Each row was made from one small tree. Brackets hold a mark, then the marks that hang from it, in the order of their numbers. Every link used is in the known rows. Write each row's tree.
Known rows:
{K182 {K787 {K281 K509}}}: [  5.6  -5.1 -10.8  14.7  38.5 -42.5  -3.7   4.0  -3.0  -1.1 -23.8  24.9
   6.2   6.1 -17.7  13.0  -2.9   1.5   2.9  -2.2  16.5   4.2 -17.8 -28.8
  -1.1]
{K699 K185 K516}: [ -6.4  44.9 -11.6   2.5  18.8 -24.9   6.2   4.8 -16.6   7.5  -8.5   4.9
   5.6   0.8 -15.6   1.4   0.4  13.4   0.4  -5.2  10.4  10.0  -6.8  10.5
  -8.3]
{K379 {K509 K230 {K281 K185 K787}}}: [ 14.2   9.5  -7.4   3.5   7.2 -19.5  -1.8   7.4  15.2  -6.0  -8.1  47.7
   5.3  10.5 -12.2  33.2  -4.8  10.8   0.7  -7.8   7.8   3.7  -7.3  39.6
  13.7]
{K509 K230 {K281 {K185 K982} K787} K379}: [  0.5  26.6  -8.3   8.1  -0.1 -22.6   6.0  18.0  22.1  -4.0 -10.0  40.0
   3.1  13.3  -9.1  32.0  -7.1   8.1  -7.8  -9.2  -0.7   8.4   9.8  21.5
  13.9]
{K787 {K281 K185 {K509 K230 K379}}}: [ -3.7  16.0 -15.0  12.6  14.5 -37.2   0.2  -1.6  23.5  -6.0 -15.1  39.8
   2.5   8.0 -14.4  19.7 -10.9   5.3  -0.4  -2.1   6.4   9.8  -5.6   3.0
  16.0]
{K230 {K509 K379}}: [ -5.9  17.0 -13.0  -3.0   4.2  -8.3  -8.3  17.6   1.6  -1.1  -7.2  28.3
  -7.3   4.7 -13.2  14.0   1.8   4.3  -0.3  -0.1   3.0  16.3  -2.4  -1.7
  -3.3]
{K281 {K185 {K699 K516} K982} K787}: [  4.8  44.9 -10.4  28.3  -3.4 -36.4  14.7  -3.8  -3.3   9.7 -23.2  -0.4
  11.2  12.7 -16.4  11.8  -1.1   9.2   0.3  -9.7   2.4  15.5 -24.4  50.6
 -16.1]
{K509 {K281 K787} K379}: [ -2.7  12.2  -9.4  -7.5  12.7  -8.6  -2.4  22.8   3.7  -4.8  -6.6  31.2
   3.0   2.7 -10.4  22.4  -8.8   6.7  -4.9  -5.7  14.2  10.8  -1.8  46.2
   7.7]
{K787 K281}: [ -4.4   8.6  -8.3  -3.9  37.1 -12.4  -2.7   2.8 -12.0  -7.2 -14.4  13.4
   8.3   2.5 -13.1   6.9   3.8   1.8   1.2  -0.5   5.2   9.4  -9.3  -2.1
   1.3]
{K699 K516}: [ -8.4  20.5  -9.3   7.7  15.7 -21.5   0.6  -0.4 -15.3  -0.3 -15.3  10.0
   4.4   1.3 -15.0  -0.5   0.8   8.3   2.0  -1.4   8.6   9.8  -6.6  18.8
 -10.0]
{K182 {K787 {K281 K185 K509}}}: [ 11.8   3.4 -12.7  12.8  25.9 -51.4   2.5  -5.1   6.3   4.5 -21.3  14.3
   4.5   5.1 -17.6  14.7  -4.8   8.1   2.8  -5.4  19.1   6.5 -22.3 -13.0
   2.6]
{K281 K509 K787}: [  3.9  10.5 -17.0  21.4  -2.4  -9.4  -1.9  12.4   4.1  -0.1 -15.1  22.3
   6.3   6.3 -21.6  13.3  -5.9   1.3   0.6  -5.2   8.6   7.7 -33.1  44.7
   2.3]
{K281 {K185 K699} {K509 K230 K379} K787}: [  2.2  30.5 -17.2  25.0 -16.7 -44.4   2.7  10.2  29.1  -0.4 -14.3  39.6
   7.8  14.4 -17.7  28.7 -12.0   5.3  -0.7 -11.0   9.7  10.7 -24.4  53.5
  -3.2]
{K982 {K185 K699}}: [ -2.4  35.7 -15.4   0.8  28.4 -33.5  -0.7   3.2  -7.2   4.7 -14.6  10.2
  -1.5   4.3 -15.4  19.4  11.2   7.3  -3.1 -10.0   5.4   9.2 -19.6  -2.6
 -29.4]
{K516 {K699 K185}}: [-12.8  43.0 -13.0  -5.6  19.3 -22.3  -0.1  11.1 -15.7  -4.4  -1.3   7.2
   5.1   1.6  -9.0   3.5  12.7   8.0  10.5  -9.3   8.6  16.2 -17.8 -12.1
   0.2]
{K509 K230 {K281 K787} K379}: [ -4.0   7.4  -7.4  -5.3  13.1 -12.4  -3.7  26.4  15.0 -10.6  -7.0  50.2
   5.5   9.1  -8.9  28.7  -6.9   3.5  -5.2  -6.8  10.2   4.6   7.1  31.4
   9.3]
{K787 {K281 {K185 K982} {K509 K230 K379}}}: [ -4.7  27.8 -14.4  27.0  15.0 -37.7   3.8   0.1  23.7  -5.9 -20.8  39.2
   2.1  12.1 -14.7  20.9  -7.2   3.4  -3.5  -1.6  -6.1  11.9   1.8 -23.4
  15.6]
{K982 {K185 {K699 K516}}}: [ -3.2  38.3 -14.4   8.4  33.3 -45.7   3.9  -7.3 -10.5   8.7 -21.6   6.3
  -1.8   4.3 -16.8  13.5   6.8   9.3  -2.0  -8.4   9.4  10.7 -18.5  11.7
 -32.5]
{K379 {K509 K230 K281}}: [  3.1   7.2  -4.0   3.4  30.1 -22.6 -10.3   9.2   0.7 -15.7  -8.8  58.3
   3.7   5.2 -10.7  27.0   5.1   5.9   0.7  -1.5  -0.8   0.4   9.7 -15.2
   4.5]
{K185 {K699 K516}}: [ -4.6  31.4  -8.6  15.2  21.3 -37.7   2.4  -3.8 -16.5  -1.3 -18.3  11.3
   9.4   3.8 -15.2   3.8   4.2   6.1   2.5  -4.6   6.6  11.3 -14.1  21.9
 -24.9]
{K182 {K787 {K281 {K509 K230 K379}}}}: [ -4.1  -5.4 -11.0  13.4  31.1 -53.7  -6.4  14.2  14.3  -7.2 -21.9  51.4
   4.3  11.3 -13.6  22.7  -8.6   0.2   1.0  -1.9  17.6   2.8   3.7 -37.6
   2.5]
{K509 K230 K379}: [-17.5  15.8  -9.6  -1.9   4.6 -18.0  -6.7  19.3   5.1 -10.7  -7.2  40.0
   1.3   6.5  -9.3  15.5  -2.1   5.1  -0.6  -2.4   5.6   7.6  13.1  -6.7
  -1.8]
{K182 {K787 K281}}: [  0.9  -4.6  -5.4  -5.6  41.9 -33.6  -3.3   8.8 -13.4  -2.1 -18.0  14.7
   8.0   5.4 -11.6  11.0   2.2   3.5   3.6  -3.1  18.9   5.2  -6.1 -28.4
  -6.8]
{K230 {K509 {K281 K787} K379}}: [  6.9   8.5 -10.7  -5.1  11.4  -0.5  -4.6  25.5  11.1  -1.4  -6.9  39.0
  -3.9   7.2 -13.0  27.0  -4.1   3.4  -3.9  -4.8   7.8  13.2  -8.6  43.1
   7.7]
{K281 {K185 {K699 K516}} {K509 K230 K379}}: [ -4.1  39.0 -14.7  31.2  -1.9 -65.8   4.7  -7.7  20.3   0.1 -19.4  37.2
   4.2   9.6 -16.6  16.1  -9.2   9.3  -0.3  -5.9   7.7  11.8  -9.3  27.4
 -12.1]

Which tree is each row?
[ -3.5  32.6 -15.7  23.2  14.3 -33.4   5.0  -1.9  12.3   1.3 -20.1  21.0
   0.0   6.1 -16.8  15.0  -8.6   5.7  -3.2  -0.8  -2.2  17.4  -6.3 -10.5
  13.3]
{K787 {K281 {K185 K982} {K509 K379}}}
[  2.6  30.0 -12.3  12.8 -13.5  -8.6   7.5   8.7   1.5   5.5 -14.6   2.1
   5.8  10.4 -15.1  14.3  -1.4   8.4  -1.3  -8.1   0.2  12.5 -18.7  31.0
   2.8]
{K281 {K185 K982} K787}
[ -1.2  17.4 -18.9  17.9 -22.0 -26.8   0.8  12.9  29.8   0.2 -11.2  38.6
   2.0  11.5 -17.3  23.1 -16.2   7.5  -0.9  -7.3  11.4   9.7 -16.2  46.1
  10.8]
{K281 K185 {K509 K230 K379} K787}
[ -0.2   4.8 -11.7  21.3  33.7 -24.4  -4.3   0.5   8.7 -12.8 -19.7  41.8
   8.8   9.2 -17.3  14.4  -0.2  -3.6   1.2  -0.7  -0.2   3.3 -13.7 -19.0
   8.0]
{K787 {K281 {K509 K230}}}
[ -4.8  13.4 -18.7  15.4  -8.6 -14.5  -3.0  19.8  10.5   0.2 -13.5  29.7
   1.1   5.7 -18.8  16.2 -13.9   3.5  -1.2  -4.4  13.8  13.6 -20.8  47.0
   5.4]
{K281 {K509 K379} K787}
[ -5.3  44.0  -6.9  28.4  20.9 -39.0   6.2  -1.2 -17.2  -0.1 -22.6  10.6
   9.7   8.2 -15.6   5.9   8.1   3.4  -0.4  -3.5  -5.6  12.1  -7.6  -2.9
 -23.9]
{K185 {K699 K516} K982}
[  2.6  19.4 -10.7  -8.2   0.3 -16.8   3.6  13.9  12.8   1.0  -4.2  21.5
   1.3   2.6 -10.6  23.7 -12.5  12.9  -4.5  -9.3  16.7  13.0  -4.9  61.9
  10.9]
{K509 {K281 K185 K787} K379}
[  0.0  21.7 -20.1  15.0 -21.0 -21.9   2.7   9.5  19.3   6.0 -10.8  20.0
  -0.2   5.3 -18.7  17.6 -17.0  10.5  -0.5  -7.3  15.1  15.6 -24.6  64.9
   9.3]
{K281 K185 {K509 K379} K787}
[  6.2  35.7 -10.9  40.7  25.8 -50.8   6.2  -9.2  15.8  -5.2 -25.4  33.0
  12.7  16.2 -17.7  22.1   4.6  -0.7  -1.6  -5.2 -12.5   7.9 -17.8 -26.2
  -2.5]
{K787 {K281 {K185 K699 K982} {K509 K230}}}
[  8.6  40.4 -13.0  36.7  27.6 -46.5   8.7 -11.4   5.2  -0.5 -25.6  14.1
  11.2   9.5 -19.3  16.5   3.1   1.2  -1.1  -5.2  -8.9  13.7 -25.8  -9.8
  -3.6]
{K787 {K281 {K185 K699 K982} K509}}
[ -9.3  12.3  -5.9  -5.0  23.7 -25.0  -6.2  18.6   9.2 -14.6  -4.5  51.6
   1.5   4.2  -7.6  23.0  -0.5   5.3  -5.4  -3.3   4.3   4.0  20.0  -6.9
   4.4]
{K509 K230 K281 K379}
[  8.5   1.0  -5.7   5.0  20.0 -13.7  -8.0  17.2   6.4 -11.8 -10.4  57.8
   7.6  10.6 -12.2  31.7  -1.5   3.7   1.1  -4.7   5.8   0.8  -3.4  23.9
   9.5]
{K379 {K509 K230 {K281 K787}}}
[ -7.2  55.8 -10.9  17.8  18.0 -29.6   9.4   7.0 -17.2   8.0 -13.2   5.5
   6.0   5.0 -16.0   3.8   4.1  10.8  -2.7  -4.3  -1.6  10.9  -1.1 -16.4
  -7.7]
{K699 {K185 K982} K516}
[ 10.5  27.2  -8.0  10.0   6.9 -13.1   8.4   7.7   5.8   1.7 -12.6  13.4
   6.5   8.0 -12.9  22.4   0.0   9.2  -5.5  -9.3  -1.0   9.6 -10.9  31.4
  10.2]
{K509 {K281 {K185 K982} K787}}
[  6.1  30.6 -10.1  -0.8   6.3 -35.3   5.4  11.0  12.6   0.3  -6.9  21.7
   7.0   4.7 -11.3  27.8  -8.0  10.8  -4.0 -11.7  14.6  14.2 -14.1  65.5
  -3.5]
{K509 {K281 {K185 K699} K787} K379}
[  2.1  18.3 -12.9  20.9  18.2 -57.5   5.1   4.0  11.2   5.2 -24.1  23.1
   0.4   8.6 -15.2  20.5  -9.6   7.8  -1.7  -3.3  10.9  12.3  -2.9 -35.5
   5.3]
{K182 {K787 {K281 {K185 K982} {K509 K379}}}}
[-14.5  55.0 -12.0   8.1  19.0 -22.3   3.9  13.2 -17.0  -3.7  -7.3   7.9
   5.3   5.7  -9.3   4.9  16.0   5.8   7.3  -9.0  -3.9  18.1 -10.3 -40.9
   0.0]
{K516 {K699 {K185 K982}}}
[  7.7  29.6 -17.6  33.9 -15.2 -17.7   7.1   4.3  12.0   7.3 -18.2  12.1
   4.0  10.9 -21.4  16.6  -5.5   6.2  -2.1  -7.7  -1.8  11.5 -30.0  32.3
   8.2]
{K281 {K185 K982} K509 K787}
[ 15.3  28.2 -11.6   0.1   4.6 -27.1   2.6  12.6  19.8   4.0  -7.5  29.3
   0.9   9.6 -13.4  32.6  -3.5   7.7  -3.6 -11.0   7.8  16.9 -20.0  61.8
  -2.9]
{K230 {K509 {K281 {K185 K699} K787} K379}}
[  2.6   6.0 -15.2  25.3  -2.9 -16.9  -3.7  14.5  14.4  -6.3 -15.2  40.4
   8.6  13.2 -20.2  19.3  -4.8  -1.3   0.9  -6.5   5.5   1.5 -24.5  27.8
   5.0]
{K281 {K509 K230} K787}
[ 11.6  42.7 -16.4  41.0  -9.7 -35.3   9.3   2.5  11.3   6.0 -21.9  12.7
  10.2  13.4 -22.0  20.8  -1.2   3.8  -1.1 -10.4  -3.8  13.8 -38.4  35.9
  -7.5]
{K281 {K185 K699 K982} K509 K787}
[ 12.0  26.3  -5.9  15.1  15.3 -42.7   9.4  -4.4  12.6  -1.6 -15.8  29.4
  13.6  12.0 -13.1  24.5  -3.3   8.7  -1.4 -11.6  10.1   4.3 -15.4  63.7
  -8.9]
{K509 K230 {K281 {K185 {K699 K516}} K787}}
[ -4.3  20.7  -7.8  -5.2  10.5 -32.3  -0.3   8.9  18.6  -9.2  -3.0  41.2
  -0.4   3.9  -7.4  25.0  -4.4  12.4  -5.1  -6.0   6.5   7.3  16.6   7.6
   8.7]
{K509 K230 {K281 K185} K379}
[ -9.0   8.9 -13.7  14.1  27.6 -30.6  -5.9   7.8  15.1 -12.1 -16.9  49.8
   4.0   8.1 -14.5  18.3  -8.0  -1.5  -0.7   0.4   4.4   8.0  -0.3 -13.7
  10.4]
{K787 {K281 {K509 K230 K379}}}
[  1.4  14.2  -9.6  -7.0  22.2 -10.4  -7.0  17.4   5.9  -5.1  -5.3  39.4
  -7.1   2.0 -11.2  21.6   2.3   5.4  -4.3  -1.6   2.4  13.4   5.9   2.3
   3.0]
{K230 {K509 K281 K379}}
[ 11.9  27.4 -11.3   7.4  -0.8 -11.7   4.5  17.9  19.1   5.2  -9.9  28.8
  -5.7  11.1 -12.7  29.5  -3.5   7.5  -6.6  -6.7  -2.6  17.0  -5.4  28.4
  12.3]
{K230 {K509 {K281 {K185 K982} K787} K379}}
[-12.4  15.6 -15.3  18.7   1.0 -29.8  -7.5  15.4  15.7  -9.6 -11.6  49.8
   0.5   6.9 -15.8  17.3  -6.1   2.1  -1.7  -1.7   3.5   7.2   1.6 -10.4
   2.1]
{K281 {K509 K230 K379}}
[  4.5   2.8  -5.3   2.5  18.6  -8.8  -2.5  18.0   7.9 -10.9  -9.2  42.5
  10.5  10.4 -12.2  24.8  -0.1   2.0  -3.4  -8.2   6.0  -0.2  -5.4  26.9
   7.6]
{K509 K230 {K281 K787}}
[  5.5  43.6  -2.8  28.1  25.3 -53.2  11.2 -10.4   6.8  -4.4 -19.4  30.3
  10.1  11.9 -11.5  20.9   8.2   8.2  -4.8  -8.3  -8.3   4.9   5.0  -2.5
 -12.6]
{K509 K230 {K281 {K185 {K699 K516} K982}}}
[ 12.2  16.1 -12.3  -6.4  -0.9  -8.7   0.7  14.7  20.3   4.0  -4.8  28.3
  -5.5   6.9 -12.7  28.6  -7.1  10.1  -4.0  -7.5  10.1  15.7 -13.1  57.4
  11.4]
{K230 {K509 {K281 K185 K787} K379}}
